What can hang from each mark
M: G
L: B F
Q: J R
K: F
D: G J
J: D Q
C: B R
G: D M
A: X
X: H N
F: K L
B: C L
H: L X
N: X
R: C Q

Each row was made from one small tree. The marks that hang from a mark follow it in brackets, in alphabetical order. Every link used is in the known rows. Write each row's tree.
In the rows, 128 means zero.
Known rows
G[M]: [121 129 156 116 129 139 138 122 178 140 162 109 137 173  90 145  87 154
 145 163 103 100 140 130  99 130 156 112  49 144 179 108  92 169 138 148
 142 151 137 115 136]
G[D]: [138 124 163 115 121 165 155  83 161 137 154 126 114 179 105 159  71 122
 139 144 121  92 136 112 120 126 160 125  84 139 191 127  79 156 146 159
 142 137 111  88 153]
H[L X[N]]: [169 135 111 115  93 188 118  83 171 124 139 125 143 185 105 123  73  78
 145 151 145 122 191 142 126 154 143 102  62  94 187 124 111 158 133 169
 204 120 150 129 125]
Q[R[C]]: [117 118 135 112 118 160 156 107 143 100 120 136 119 166  76 147 103 153
 148 156  98 107 144 133 104 143 193 121 105 130 159 153  97 169 143 128
 184 155  89 100 146]
H[L[B[C]]]: [118 151 134 127 100 177 131 103 182 161 152 128 122 181  90 106  79 102
 156 113 134 121 143 132 108 147 139 113 104 113 148 129 104 132 124 159
 171 173 136 113 159]
J[D Q]: [167 127 155 156 141 162 148  89 159 122 166 101  77 184  94 159 121 132
 159 105 135 135 138 157 136 132 162 127 103 133 170 120  75 146 142 127
 151 149 118 137 156]
R[C[B] Q[J[D]]]: [142 156 198 147 107 164 174  70 148 115 143 126 109 185 131 134 164 148
 177 129 150 110 135 114 123 160 182 101 141  96 142 155 104 154 105 140
 155 152  88  88 148]
L[B F]: [142 117 146 127  87 135  93 108 185 151 118 165 127 168  70 122  97 143
 133 126 134 139 143 125 164 115 184  89  84 160 149 148 110 159 160 163
 146 154 129  97 134]
R[C[B]]: [129 132 154 101 120 152 162  99 174 114 132 145 126 172  92 142 118 135
 145 129 134  80 156 127  99 159 195  93  99 130 166 147  96 158 130 153
 147 173 118  79 129]
B[C[R]]: [117 110 129 106 148 124 133  98 135 161 160 123 115 184  98 125  74 144
 170 144 136  89 142  91  87 156 149 140 109 119 154 143 112 126 162 164
 167 164 129 100 167]
A[X[H[L[B]] N]]: [156 134  87 121  89 180 107 121 193 152 132 111 112 161  81 125  79 105
 184 164 142 132 149 143 162 158 175 112  71 128 149 136  84 149 119 151
 151 135 115 148 122]
M[G[D]]: [153 114 146 108 124 171 128  85 168 159 161 155 120 178  93 188  53 119
 146 149 141  91 133 130 119 137 149 113  72 151 159 133  96 140 144 137
 128 148 122  91 148]
A[X[H N]]: [163 122  82 108 111 153 111 121 182 147 133 105 105 163  86 144  79 127
 184 168 139 120 153 131 153 153 182 119  58 136 159 141  77 155 135 153
 148 135 111 153 119]
F[K L[B[C[R]]]]: [120 133 133 140 136 136 119  85 135 171 132 117  95 167  89 117  70 103
 129 139 140 142 116 109  81 156 126 117  87 113 149 164 114 140 189 170
 187 175 108  81 152]
N[X[H[L[B F]]]]: [146 118 102 117  87 148 113  94 179 170 144 137 143 131  74 101  68 103
 140 140 132 116 147 110 142 127 160 117 103 131 137 129  86 164 159 147
 141 165 132 142 153]
A[X[N]]: [165 131 103  97 102 155 117 120 181 142 128 124 103 184 101 142  80 126
 167 164 136 124 144 144 128 141 167 118  60 142 162 135  91 141 139 154
 175 129 112 138 113]
B[C[R[Q]] L]: [136  92 126 113 134 132 122  74 110 167 189 110 157 179 119 122 102 188
 168 132 140  70 129  67 104 157 165 157 103 116 158 152 132 117 146 146
 184 145 133  92 191]
X[H[L] N]: [147 127  90 136 121 181 123 100 197 132 162 109 127 155  85 130 103  99
 152 146 128 117 180 125 161 159 164 102  68 102 188 126  83 169 101 155
 163 140 111 138 144]
C[B R[Q]]: [153 130 159 124 133 115 127  43 124 121 147 139 135 188  86 128 136 180
 109 175 163  92 157  79 132 171 153 116 134 117 159 138 111 140 118 145
 148 166 127  50 142]
D[G[M] J[Q]]: [163  89 135 103 140 184 131 132 181 118 175 127 120 186 100 186 109 146
 175 123 158 101 117 160  90 132 155 120  46 171 126 170 109 168 135 112
 149 133 112  90 154]
C[B]: [138 135 144 103 125 138 135  84 184 123 135 145 140 188  84 139 109 150
 114 129 134  94 155 117 120 149 160 101  96 136 167 130  85 156 125 175
 150 195 143  87 131]
Q[J[D] R]: [125 121 154 142 104 172 164 103 152 111 136 122  99 196  95 139 113 147
 167 140  95 144 109 128 137 124 157 144 128 113 125 132  83 168 146 153
 199 156  82 142 169]
H[L[F[K]] X[N]]: [156 130 105 138  78 179  95  60 174 127 133 155 171 180  93 130  47  63
 119 155 136 142 203 133 142 135 142  76  44 101 199 144 134 157 149 177
 199 109 141 117 111]
A[X[H]]: [155 127  91 105 102 133 124 105 170 154 143 102 123 166  71 142  56 132
 191 159 130 108 142 117 139 150 170 137  71 142 140 142  64 151 146 148
 124 157 121 168 130]
G[D[J[Q[R]]] M]: [127 104 184 127 138 202 151 106 171 119 157 102 133 179 101 193  90 137
 151 172 119 103 100 143  92 129 177 124  68 160 181 133  88 169 136 112
 152 114 113  41 154]
C[R[Q[J[D[G]]]]]: [164 116 159 140 120 133 141  68 106 131 172 129  96 192 112 128 125 165
 171 162 155 115 131  94 144 142 138 144 124 109 124 146 117 144 138 132
 159 123  82 112 173]
R[C[B] Q]: [146 153 176 127 122 147 155  66 146 113 132 133 128 171 110 138 148 163
 142 141 154  93 161 109 106 168 184  89 119 112 168 158 107 154 101 131
 145 161 106  63 132]
M[G[D[J[Q]]]]: [177 100 146 110 131 189 128  87 174 147 163 143 120 185  90 208  63 110
 157 134 167  95 120 140 107 142 159 118  79 156 147 148  96 132 140 110
 136 138 120  68 153]
N[X[H[L[B[C]]]]]: [137 123  98 111 110 155 122 105 172 182 147 114 122 131  91  99  65 101
 158 131 137 105 138 109 108 144 151 129 115 115 132 125  85 151 155 153
 148 178 135 142 169]
J[D[G] Q[R[C]]]: [136 105 151 150 140 194 157 105 138  92 155 137  69 169  98 178 136 151
 176 114 124 127 130 182 129 139 184 126 106 148 140 165 100 168 142 109
 165 139  73 123 162]
B[C[R] L[F[K]]]: [114  75 105 119 118 125 105  73 129 172 184 152 182 175  97 129  60 157
 146 131 120  84 137  70 119 135 169 132  73 134 168 166 145 118 183 169
 178 142 133  91 174]
Q[J[D]]: [149 132 159 134 103 157 163 104 169 135 159 115  96 200 111 131 107 121
 185 117 120 130 120 123 136 121 149 134 110 112 133 122  79 154 147 165
 171 152 100 159 165]
X[H[L]]: [136 134 103 131 112 156 142  84 180 139 172 106 145 160  65 127  75 106
 159 133 120 102 170 111 146 155 149 123  85 109 163 129  67 165 115 149
 133 171 125 155 156]
F[K L[B]]: [143 145 134 141 118 144 122  88 157 153 123 118  98 166  80 122  77  98
 111 133 135 153 123 125 100 139 128 108  68 119 157 155  96 159 177 166
 181 171 104  98 138]
D[G J]: [176  96  99  85 121 168 136 127 171 130 150 147 123 201  89 166  79 131
 173  95 168  93 130 130  98 121 143 120  53 150 114 168 110 169 141 148
 162 153 103 103 161]
N[X[H[L[F[K]]]]]: [145 121  87 126  92 146 120  76 171 164 154 136 157 133  76 114  42  89
 123 147 120 113 158 101 125 124 140 116  90 118 153 132  87 158 161 149
 142 161 121 150 150]
C[B[L] R]: [144  90 131  99 122 128 128  67 138 127 167 146 168 188  80 132 118 180
 115 151 141  65 142  85 139 161 182 135 104 137 158 130 113 138 143 159
 161 166 144  68 157]
K[F[L]]: [132 135 142 119 131 125 142  98 180 138 156 122 123 187  88 147  88  81
 160 103 127 112 156 133  89 155 115 122 100 114 147 135  75 189 159 167
 180 201 101 133 146]
M[G[D[J[Q[R]]]]]: [164  96 143 114 131 198 128  86 165 136 150 147 124 184  84 212  66 123
 151 147 154 102 114 143 108 143 161 122  87 156 141 154  98 139 141 103
 152 142 112  62 155]

Write each row's tree
[137  86 126 115 107 120 112  53 141 129 163 171 191 183  73 134 101 169
  94 154 133  81 149  78 152 147 178 114  90 142 167 146 131 137 157 167
 158 158 138  58 144]	C[B[L[F[K]]] R]
[154 148 182 133 101 156 163  78 140 117 154 117 103 173 131 128 144 147
 183 151 140 113 136 104 111 152 176 118 125 100 144 171 103 147 114 117
 165 126  73 103 155]	R[C Q[J]]
[115 114 146 124 107 138  91 116 183 175 123 163 127 167  87 117  88 141
 154 111 137 132 138 116 135 126 180  92  90 154 144 159 121 146 167 176
 156 170 136  89 146]	L[B[C] F]
[136 107 127 115  98 139 115  65 180 131 152 167 195 181  84 143  98 159
  93 118 121  90 153 102 143 133 174  96  68 147 177 148 111 151 140 178
 158 177 145  80 136]	C[B[L[F[K]]]]
[153 124  99 113  98 153 123 101 172 168 144 116 125 131  79 102  71 101
 146 142 136 111 144 114 128 136 154 126 110 119 134 118  78 159 150 143
 141 168 130 144 161]	N[X[H[L[B]]]]
[141 119 101 147 103 180  95 107 208 145 144 134 132 146  76 120 110 103
 148 143 135 136 176 131 192 146 182  81  69 121 177 139  99 173 110 159
 157 135 113 116 136]	X[H[L[B F]] N]
[131 132 105 155  93 155 106  80 184 149 150 132 149 147  52 121  68  99
 136 134 124 136 168 111 173 140 158  94  78 119 159 146  92 160 130 155
 124 161 119 128 146]	X[H[L[B F[K]]]]
[110 122 144 108 122 163 154  98 154  95 112 148 132 171  77 149 119 162
 130 152 105  99 146 132 106 155 195 109 115 132 157 154  97 170 132 139
 181 177 100  74 135]	Q[R[C[B]]]
[149 134 166 121 111 154 149  64 141 119 151 131 156 170 117 137 152 179
 142 131 148  76 151 101 117 167 201 101 107 117 170 161 115 151 101 127
 158 154 114  64 145]	R[C[B[L]] Q]
[139 124  86 153 109 174 107  86 197 134 157 135 150 151  75 133  82  88
 130 152 122 129 187 118 174 144 160  80  54 106 196 142 100 167 115 162
 160 132 104 126 133]	X[H[L[F[K]]] N]
[131 112 175 112 129 183 158 120 178 143 159 107 143 188 103 178  63 122
 161 157 129  83 111 125  88 122 164 113  47 153 182 114  92 172 140 143
 137 121 125  57 150]	G[D[J] M]
[143 138  88 113  85 151 134  93 180 153 154 106 142 171  68 131  49 108
 188 155 127 110 152 125 140 156 153 135  76 132 140 138  66 147 129 144
 133 159 122 179 131]	A[X[H[L]]]
[131 122 169 157 142 186 161  86 149  91 135 122  87 174  88 170 146 149
 152 125 121 130 133 168 130 151 198 116 131 133 161 140  85 159 133 116
 170 159  99  96 148]	J[D Q[R[C[B]]]]
[143 103 140 152 141 185 143  95 142  99 158 133  72 178  93 176 127 162
 156 115 125 137 129 174 141 129 160 135 103 150 141 154  92 168 144 120
 168 147  88 128 165]	J[D[G] Q[R]]
[114  65 117 105 115 125 111  84 140 173 186 151 185 179 102 124  78 171
 164 125 123  70 138  76 125 139 181 143  81 145 160 159 137 127 174 167
 181 150 141 102 178]	B[C[R] L[F]]
[121 108 146 134 103 181 160 112 147 110 146 144  92 193 105 147 116 154
 175 131 103 138 109 139 138 120 150 143 115 126 106 153  94 177 149 156
 191 154  69 145 174]	Q[J[D[G]] R]
[145 112 161 152 146 176 144 112 162 123 188 118  80 175 108 173 123 150
 172 117 133 123 130 178 127 127 156 122  69 157 154 134  96 167 142 126
 134 137 112 136 156]	J[D[G[M]] Q]
[133 101 154 121 127 181 142  79 155  87 152 128 127 160  93 163 151 174
 130 144 113 104 132 147 120 163 210 130 118 148 166 172  92 149 129 104
 182 153 109  80 153]	J[Q[R[C[B[L]]]]]
[133 130  98 139 128 189 107 120 198 153 148 107 108 148  91 118 109 103
 168 135 143 127 164 129 155 167 173  95  81 101 173 135  97 158 107 164
 163 147 121 113 154]	X[H[L[B[C]]] N]
[170 104 135 102 124 180 134  97 174 159 153 151 132 192  88 199  45 106
 161 134 163  86 124 126 105 135 150 112  69 150 144 137 102 141 144 130
 137 145 121  73 149]	M[G[D[J]]]
[151  95 120  89 129 170 137 146 179 134 159 137 137 195  94 172  79 142
 179 120 152  91 122 140  83 120 144 113  28 161 123 152 116 180 140 141
 148 144 114  94 151]	D[G[M] J]
[114 117 158 115  97 176 168 106 151  96 133 134 107 174 103 137 124 146
 173 162  92 124 115 125 111 142 188 135 130 119 127 170  92 164 141 131
 199 144  68 116 160]	Q[J R[C]]
[139 130 151 130 135 135 103 102 130 167 134 118  83 171  97 111 111 163
 162 141 162 125 127  96 117 156 165 120 126 119 136 146 123 125 148 149
 156 157 123  69 167]	L[B[C[R[Q]]]]
[136 139 150 129 127 131 125 110 181 147 139 124 103 181  87 138 101  83
 160  98 136 130 142 139 103 155 126 112 107 118 134 136  82 185 161 169
 174 202 102 116 148]	K[F[L[B]]]
[151 123  92 106 105 149 134  89 171 161 159 116 141 137  81 109  62  99
 144 143 127  97 152 108 115 137 145 135 102 117 144 117  71 161 148 144
 144 170 130 159 160]	N[X[H[L]]]
[121 143 133 140 132 145 120  92 157 172 128 114  98 165  94 119  70  98
 128 121 136 146 118 120  76 148 125 110  75 115 153 164 104 148 185 178
 188 184 113  90 149]	F[K L[B[C]]]
[185  92 114  98 132 179 134 113 174 115 164 137 106 193  97 179 108 133
 169  98 174 107 125 152 103 133 152 127  69 160 119 185 102 156 137 117
 162 142 101  95 164]	D[G J[Q]]
[115 129 132 146 108 139  83 100 170 173 119 162 120 164  85 123  63 125
 129 118 132 150 138 109 129 119 164  79  80 139 155 166 132 134 174 180
 152 163 125  75 143]	L[B[C] F[K]]
[140 109 185 125 138 193 154 107 180 131 169  98 129 182 108 190  87 124
 158 159 132  95 105 139  92 131 172 119  58 160 185 128  85 161 136 117
 137 112 122  50 152]	G[D[J[Q]] M]
[151 130 100 141 117 188 109 115 198 139 146 110 109 147  82 121 115 103
 154 145 141 131 168 133 173 159 176  93  77 106 177 126  89 168 104 153
 158 138 113 118 145]	X[H[L[B]] N]
[155 150 186 153 104 162 174  82 132 123 151 111  91 181 133 132 144 139
 199 134 142 123 132 114 121 146 177 115 128  93 142 153 102 152 118 123
 162 126  72 120 160]	R[C Q[J[D]]]
[115 114 133 144 112 127  80  93 147 171 124 165 116 165  76 119  66 129
 131 141 139 145 137  96 135 129 166  90  93 136 149 164 144 126 183 172
 153 149 119  62 147]	L[B[C[R]] F[K]]
[151 129 175 125 120 125 134  43 130 116 154 138 130 195 102 121 151 176
 127 179 160 103 138  75 138 171 154 125 150 109 139 146 110 135 118 147
 156 160 112  60 151]	C[B R[Q[J]]]
[130 118 141 117 134 138 108 119 144 167 132 124  82 172  89 115  96 146
 165 134 153 119 124 107 112 150 169 123 116 128 137 140 118 130 164 161
 157 162 130  78 167]	L[B[C[R]]]
[145 129 134 148  89 134  86  94 172 149 114 165 121 165  66 128  74 124
 107 133 127 157 144 117 157 110 169  76  71 146 160 155 121 148 168 164
 143 149 115  83 132]	L[B F[K]]
[149 139 180 154 112 157 147  88 143 135 174 113 104 187 133 138 134 165
 179 142 137 131 123 116 129 130 134 123  95 113 131 139 105 164 117 140
 152 131  91 129 163]	R[Q[J[D[G[M]]]]]
[118 128 148 124 142 123 123 107 162 159 149 122 100 181  88 133  95  87
 174 106 144 120 137 124  89 168 124 123 124 110 126 141  99 170 174 171
 181 201 104 100 160]	K[F[L[B[C[R]]]]]
[149  95 150 122 108 117 111  33 125 130 165 161 196 185  89 127 137 202
 105 160 151  78 154  68 162 158 179 118 112 137 164 150 132 141 128 146
 161 154 137  52 149]	C[B[L[F]] R[Q]]
[153 120 114 121  77 179 102  72 183 128 137 157 175 182  95 123  66  79
 141 151 140 127 201 137 148 141 151  86  52 110 188 138 125 165 142 174
 202 116 151 128 113]	H[L[F] X[N]]
[117 139 148 125 137 134 124 115 181 160 142 122 102 180  95 135  95  83
 175  88 138 125 138 134  85 162 124 116 112 113 131 141  90 177 166 177
 181 211 109 111 155]	K[F[L[B[C]]]]
[131 119 165 130 107 166 160 124 172 136 177 128  97 193 123 143 110 137
 194 124 119 124 112 140 128 116 143 129  80 131 120 131  97 171 146 165
 154 141  95 154 165]	Q[J[D[G[M]]]]
[146  83 131 107 140 195 129 130 170 104 161 131 125 183  91 191 111 161
 166 138 141 112 110 164  91 130 158 126  56 173 121 175 111 177 135 103
 169 134  99  79 157]	D[G[M] J[Q[R]]]
[117 139 135 126 105 167 131  95 161 160 159 129 121 182  83 101  80 109
 157 132 136 117 141 120 111 152 141 123 116 110 143 127 115 126 131 154
 171 162 131 102 164]	H[L[B[C[R]]]]
[129 147 128 152  70 165 110  77 184 145 142 163 152 175  65 113  62  89
 111 130 119 147 160 127 146 119 140  85  79 125 161 140 117 141 136 157
 161 152 120 107 134]	H[L[B F[K]]]
[128 124 141 120 150 121 127  77 117 160 164 113 115 181 109 122  92 162
 168 151 148  96 143  79  91 161 143 139 121 108 154 149 120 124 143 149
 168 156 122  88 170]	B[C[R[Q]]]
[139 116  93 140 107 172 113  95 205 138 160 134 153 153  81 129  98 100
 145 146 124 120 189 123 177 149 170  91  62 116 191 139  93 175 109 159
 162 136 113 135 135]	X[H[L[F]] N]
[170 110 159 117 131 189 154  85 169 125 157 112 113 189 104 181  84 108
 153 129 152 100 116 127 108 131 168 127  90 146 175 148  77 147 140 125
 153 124 111  60 161]	G[D[J[Q]]]
[104 122 169 110 100 177 168  98 166  90 123 149 119 178 104 139 141 153
 153 162 101 117 118 124 112 154 194 122 140 122 128 171  93 164 133 143
 192 165  79  89 149]	Q[J R[C[B]]]
[126 112 140 113  99 151 143  83 169 121 147 164 169 167  92 146 104 141
 125 121 121  80 154 114 121 145 206  87  75 139 175 163 119 151 143 156
 155 158 117  74 132]	R[C[B[L[F[K]]]]]
[162 145 131 121  78 179 110  85 162 139 125 123 136 179  82 110  65  88
 151 136 152 133 167 136 129 149 147 109  84 105 150 125 108 152 151 162
 173 143 163 123 136]	H[L[B] X]
[173 104 124 114 134 177 136 100 166 102 136 110 121 193  73 170 108 137
 148 128 147 124 123 137 102 139 170 133 100 141 140 160  86 150 135 106
 190 152 109  82 158]	D[J[Q[R]]]
[146 120 152 162 141 174 147  87 146 103 148 107  84 181  82 166 124 151
 146 126 117 145 131 163 138 133 170 136 117 135 162 129  78 156 140 118
 174 152 101 127 158]	J[D Q[R]]
